What can hang from each mark
J_30: J_358 J_699
J_527: J_220 J_358
J_642: J_35 J_699
J_17: J_358
J_984: J_358 J_699
J_358: J_17 J_30 J_527 J_984
J_699: J_984
J_35: J_527 J_642

Known rows, with every way that one mark hangs from another
{J_17 {J_358 {J_30 J_699} J_527 J_984}}: -1.08	-0.09	1.24	2.07	5.28	2.81	-2.45	2.40	0.82	-0.51	0.59	5.48	-1.28	0.19	-0.46	-1.97	1.07	-1.00	2.40	0.18	2.62	0.44	-0.84
{J_30 {J_699 {J_984 {J_358 J_527}}}}: 1.85	0.41	1.23	2.92	0.91	0.48	-0.71	5.47	-0.34	-0.16	1.08	5.33	-1.38	2.51	-0.56	-2.25	1.33	1.07	8.12	-1.01	-0.49	-0.34	0.29
{J_30 {J_358 J_984}}: 0.44	0.92	1.59	-0.38	-2.51	0.41	0.78	0.09	0.68	-0.81	-1.21	-0.85	0.27	2.92	-0.11	-1.77	-3.20	-0.79	0.70	0.41	-0.56	0.57	0.89
{J_527 {J_358 J_17}}: -1.70	1.39	-0.88	-0.52	2.35	-0.74	0.15	2.76	1.03	0.46	0.35	1.14	1.59	1.18	2.83	0.89	-1.44	0.44	-1.01	-0.52	3.50	-0.69	1.51
{J_17 {J_358 J_30 {J_527 J_220}}}: -1.25	-0.49	-1.32	-0.05	4.68	3.46	-0.93	2.59	0.31	-0.18	2.59	4.61	-0.94	-0.61	0.78	-1.50	-0.13	-1.86	-4.78	0.28	4.74	1.57	-0.73
{J_30 J_358}: 0.24	0.43	0.84	0.19	-2.33	0.22	-0.25	0.39	0.84	0.18	-0.11	0.32	-0.11	1.69	0.45	-1.24	-3.56	0.28	-1.57	0.01	1.11	-0.28	0.53
{J_35 J_527}: 0.80	-0.99	0.57	-0.12	-2.54	0.51	0.62	-0.86	0.69	0.68	0.04	1.09	-0.04	-0.20	-1.80	0.48	-3.73	0.73	0.21	-0.13	0.56	-0.20	0.08
{J_527 J_220 {J_358 J_30 {J_984 J_699}}}: -0.93	0.92	0.55	-0.12	2.05	2.09	2.08	2.64	2.54	-0.41	-0.44	-0.03	1.01	0.41	-0.65	-2.52	-3.14	1.53	-2.53	-1.38	-1.77	2.62	0.42
{J_642 {J_35 {J_527 J_220 {J_358 J_17}}} J_699}: -1.13	-1.49	-0.07	-1.66	2.60	1.14	2.60	4.49	2.16	-0.25	0.52	4.00	2.23	2.06	2.00	-1.72	-5.63	-0.03	-6.12	-1.97	5.04	-0.10	-0.22
{J_699 {J_984 {J_358 J_30}}}: 0.08	2.01	-1.07	1.59	-2.53	0.71	0.36	5.31	0.04	0.50	-0.10	2.97	0.08	0.09	0.44	-2.27	-2.38	0.66	0.97	-1.11	-2.60	1.55	1.18
{J_642 {J_35 {J_527 J_220 {J_358 J_17}}} {J_699 J_984}}: -0.05	-1.02	-0.30	-1.06	0.93	1.56	2.17	5.97	1.35	-0.35	-0.44	4.28	2.26	2.39	0.93	-2.90	-4.75	-0.16	-5.14	-3.13	3.71	0.47	0.61
{J_35 J_527 J_642}: 0.56	-2.04	0.36	0.94	-0.99	0.07	0.63	-1.13	0.50	0.88	-1.28	0.68	-0.96	0.97	-2.45	0.61	-6.94	1.63	1.66	0.02	2.45	-0.57	0.30
{J_527 J_220 {J_358 J_17 {J_30 J_699} J_984}}: -1.60	0.77	0.77	0.33	4.56	1.66	0.00	5.80	3.01	-1.07	-1.86	1.27	0.90	2.38	1.25	-0.74	-2.08	-0.48	-1.66	-1.46	2.02	1.53	0.82
{J_527 J_220 {J_358 J_17}}: -1.30	0.51	-0.94	-1.51	2.45	0.28	0.69	4.16	1.34	-0.42	0.45	0.31	1.37	1.97	2.71	0.56	-1.31	-0.20	-3.36	-0.89	4.15	0.67	1.31
{J_35 J_527 {J_642 {J_699 J_984}}}: 2.07	-1.62	0.82	1.74	-0.67	0.51	-1.31	2.83	0.02	0.27	-1.01	2.55	-0.71	1.03	-2.89	-1.88	-5.00	0.64	2.26	-1.47	1.54	-0.20	0.26
{J_642 {J_35 {J_527 J_220}} {J_699 {J_984 {J_358 J_17}}}}: 1.34	-1.25	-0.07	-0.49	-1.35	0.23	2.58	7.65	0.89	-1.21	-0.45	5.70	1.46	2.50	0.90	-3.21	-3.93	-0.10	-1.88	-1.73	1.74	0.47	0.08
{J_30 J_358 J_699}: 0.92	-0.55	2.48	1.84	-1.41	0.18	-1.85	1.59	1.90	-0.12	-0.88	1.24	-0.88	2.27	-0.27	-1.70	-2.16	0.71	0.98	-0.70	1.56	-1.08	-0.13
{J_17 {J_358 J_30 J_527 {J_984 J_699}}}: -1.04	0.32	0.32	1.29	4.47	2.00	-0.83	0.43	0.82	-0.02	0.93	5.22	-0.26	-1.54	-0.61	-2.86	0.59	0.59	0.46	0.67	0.79	0.93	-0.85
{J_642 {J_35 {J_527 J_220 {J_358 J_17 J_30 J_984}}}}: -2.51	-0.22	-0.75	-1.62	0.63	2.83	4.31	2.42	2.53	-0.04	-1.76	2.39	2.30	2.15	0.68	-1.24	-8.69	-0.33	-6.43	-1.44	2.72	1.78	0.73
{J_30 J_699}: 0.74	-0.87	1.72	1.72	0.99	0.01	-1.47	1.33	1.11	-0.21	-0.60	1.09	-0.74	0.64	-0.83	-0.44	1.03	0.74	2.38	-0.84	0.02	-0.91	-0.62
{J_17 {J_358 J_30 {J_527 J_220} J_984}}: -1.28	0.23	-0.53	-0.52	4.92	3.78	-0.06	2.41	0.19	-1.02	1.17	3.63	-0.55	0.42	0.27	-1.96	0.05	-2.20	-2.25	0.66	2.89	2.57	-0.59

Rows
-0.17	-0.92	-0.54	-0.75	3.70	2.25	-0.75	1.82	-0.43	-0.70	2.21	3.59	-1.01	0.71	0.98	-1.13	1.96	-1.56	-1.94	0.60	5.21	0.81	-0.45 -> {J_17 {J_358 {J_527 J_220}}}
0.43	-1.31	0.83	2.84	-0.32	3.11	-0.22	5.32	2.56	1.03	-1.95	2.37	-1.08	2.44	-3.50	-2.03	-8.85	1.85	-0.80	-3.52	2.69	1.41	1.30 -> {J_35 {J_527 J_220 {J_358 {J_30 {J_699 J_984}}}} J_642}
-0.43	1.13	1.49	0.14	1.02	-0.24	1.83	0.39	1.49	-0.06	-0.68	-0.22	1.16	1.14	-0.61	-1.97	-1.27	2.51	2.43	-0.96	-2.04	0.53	1.02 -> {J_527 {J_358 {J_984 J_699}}}
-0.42	-1.88	0.55	-1.38	1.89	2.13	3.84	3.01	1.72	-0.11	1.21	3.21	1.38	2.28	0.10	-2.80	-6.48	0.42	-5.42	-2.20	2.73	0.60	-0.22 -> {J_642 {J_35 {J_527 J_220 J_358}} J_699}
0.79	-2.20	1.01	0.98	1.92	0.18	-0.60	1.39	0.79	0.26	0.20	2.39	-0.71	0.33	-1.78	-0.71	-6.28	0.86	1.23	-0.16	2.96	-0.90	-0.45 -> {J_35 J_527 {J_642 J_699}}
-1.52	1.30	-0.71	-0.27	1.93	0.40	-0.12	2.14	1.06	-0.71	-1.97	0.78	1.25	-0.31	1.12	0.24	-1.17	-1.30	-1.20	0.58	0.38	0.90	0.09 -> {J_358 J_17 J_30 J_984}
1.56	-0.10	1.52	2.46	0.56	0.76	-3.01	4.54	0.82	-0.23	-0.50	5.08	-0.61	3.02	0.37	-1.92	0.06	-0.15	2.94	-1.00	3.46	-1.41	0.13 -> {J_30 {J_358 J_17 J_527} {J_699 J_984}}
-1.52	1.20	-0.08	-0.44	3.24	1.01	1.17	4.01	3.05	-0.68	-1.19	0.95	1.90	0.40	1.21	-1.83	-2.68	1.19	-3.40	-0.96	0.77	1.88	0.55 -> {J_527 J_220 {J_358 J_17 J_30 {J_984 J_699}}}
-1.82	0.92	-0.55	0.39	4.15	2.76	-0.76	1.04	-0.20	-0.25	1.27	4.43	-0.48	-0.47	0.26	-1.59	-0.26	-1.74	-0.07	0.88	2.51	1.26	-0.24 -> {J_17 {J_358 J_30 J_527 J_984}}
0.99	-0.74	2.48	0.25	2.88	1.52	-0.68	4.15	1.73	-2.04	-0.31	2.72	-0.52	4.69	0.72	-1.44	-0.98	-1.45	1.81	0.36	4.07	0.13	-0.52 -> {J_30 {J_358 J_17 {J_527 J_220} J_984} J_699}
0.31	0.55	1.74	0.38	1.79	-0.31	-0.10	0.68	1.42	-0.68	-0.10	3.30	0.60	2.09	0.74	-1.92	-1.43	0.99	2.69	1.09	1.87	-0.62	-0.29 -> {J_30 {J_358 J_17 J_527 {J_984 J_699}}}
0.73	0.58	1.80	0.07	-1.02	-1.38	-0.45	0.99	2.05	-0.91	-2.23	0.72	1.19	1.62	0.73	-1.82	-1.83	1.53	0.41	0.64	0.00	-0.58	0.30 -> {J_30 {J_358 J_17 {J_984 J_699}}}
1.23	0.47	2.63	0.50	-2.39	-0.46	0.73	-0.62	1.71	-0.63	-1.72	-0.07	0.41	1.62	-1.15	-2.81	-2.64	1.79	1.15	0.11	-2.37	0.23	0.08 -> {J_30 {J_358 {J_984 J_699}}}
1.42	-2.94	0.90	0.09	2.05	1.00	0.13	3.01	1.15	-0.59	0.05	1.47	-0.90	1.11	-1.98	-0.99	-6.31	0.12	-1.05	-0.54	3.57	0.36	-0.62 -> {J_35 {J_527 J_220} {J_642 J_699}}
-1.12	1.14	-0.29	0.49	3.30	2.62	0.71	0.33	-0.03	-0.19	0.83	2.35	-0.29	0.05	-0.62	-0.87	-1.56	-1.41	1.70	0.57	-0.34	1.60	-0.79 -> {J_358 J_30 J_527 J_984}
-1.34	-1.30	-0.56	-1.73	0.10	1.34	3.66	2.02	1.91	0.30	-0.73	2.51	1.89	2.58	1.29	-0.50	-6.72	0.78	-6.21	-1.66	4.88	0.14	0.69 -> {J_642 {J_35 {J_527 J_220 {J_358 J_17}}}}
0.46	0.14	2.49	1.25	2.81	0.49	-1.73	2.65	1.38	-1.00	-0.58	3.63	-0.29	3.84	0.76	-1.00	-1.24	-0.75	4.43	0.69	3.25	-1.22	-0.30 -> {J_30 {J_358 J_17 J_527 J_984} J_699}
0.36	-0.62	-0.15	2.09	4.03	2.68	-2.36	6.39	1.06	-0.68	-0.14	5.12	-0.61	0.84	-0.42	-1.42	1.12	-1.31	-0.47	-1.49	2.94	1.03	-0.94 -> {J_358 J_17 {J_30 {J_699 J_984}} {J_527 J_220}}
0.11	-2.20	0.93	-0.17	0.49	0.90	1.99	0.43	0.88	0.19	0.32	3.68	0.83	0.08	-0.85	-2.12	-4.47	0.29	-2.70	-1.21	0.75	-0.77	-1.39 -> {J_642 {J_35 J_527} J_699}
-0.13	0.61	0.38	1.88	0.89	3.06	-0.85	6.20	1.83	0.13	-0.79	1.80	-0.08	1.57	-1.02	-2.69	-1.66	0.22	-1.88	-3.52	0.07	1.99	0.87 -> {J_527 J_220 {J_358 {J_30 {J_699 J_984}}}}
-0.47	-1.03	1.38	-1.89	1.71	2.47	4.54	2.56	1.73	-1.03	-0.05	1.94	1.54	3.12	-0.24	-3.03	-6.19	-0.15	-3.39	-2.00	1.04	1.42	-0.08 -> {J_642 {J_35 {J_527 J_220 {J_358 J_984}}} J_699}
1.33	0.66	0.61	2.57	1.73	-0.55	-1.70	6.74	0.00	-0.44	0.66	6.38	-0.48	2.73	1.14	-1.23	2.19	0.69	7.46	-0.52	1.83	-1.10	0.42 -> {J_30 {J_699 {J_984 {J_358 J_17 J_527}}}}
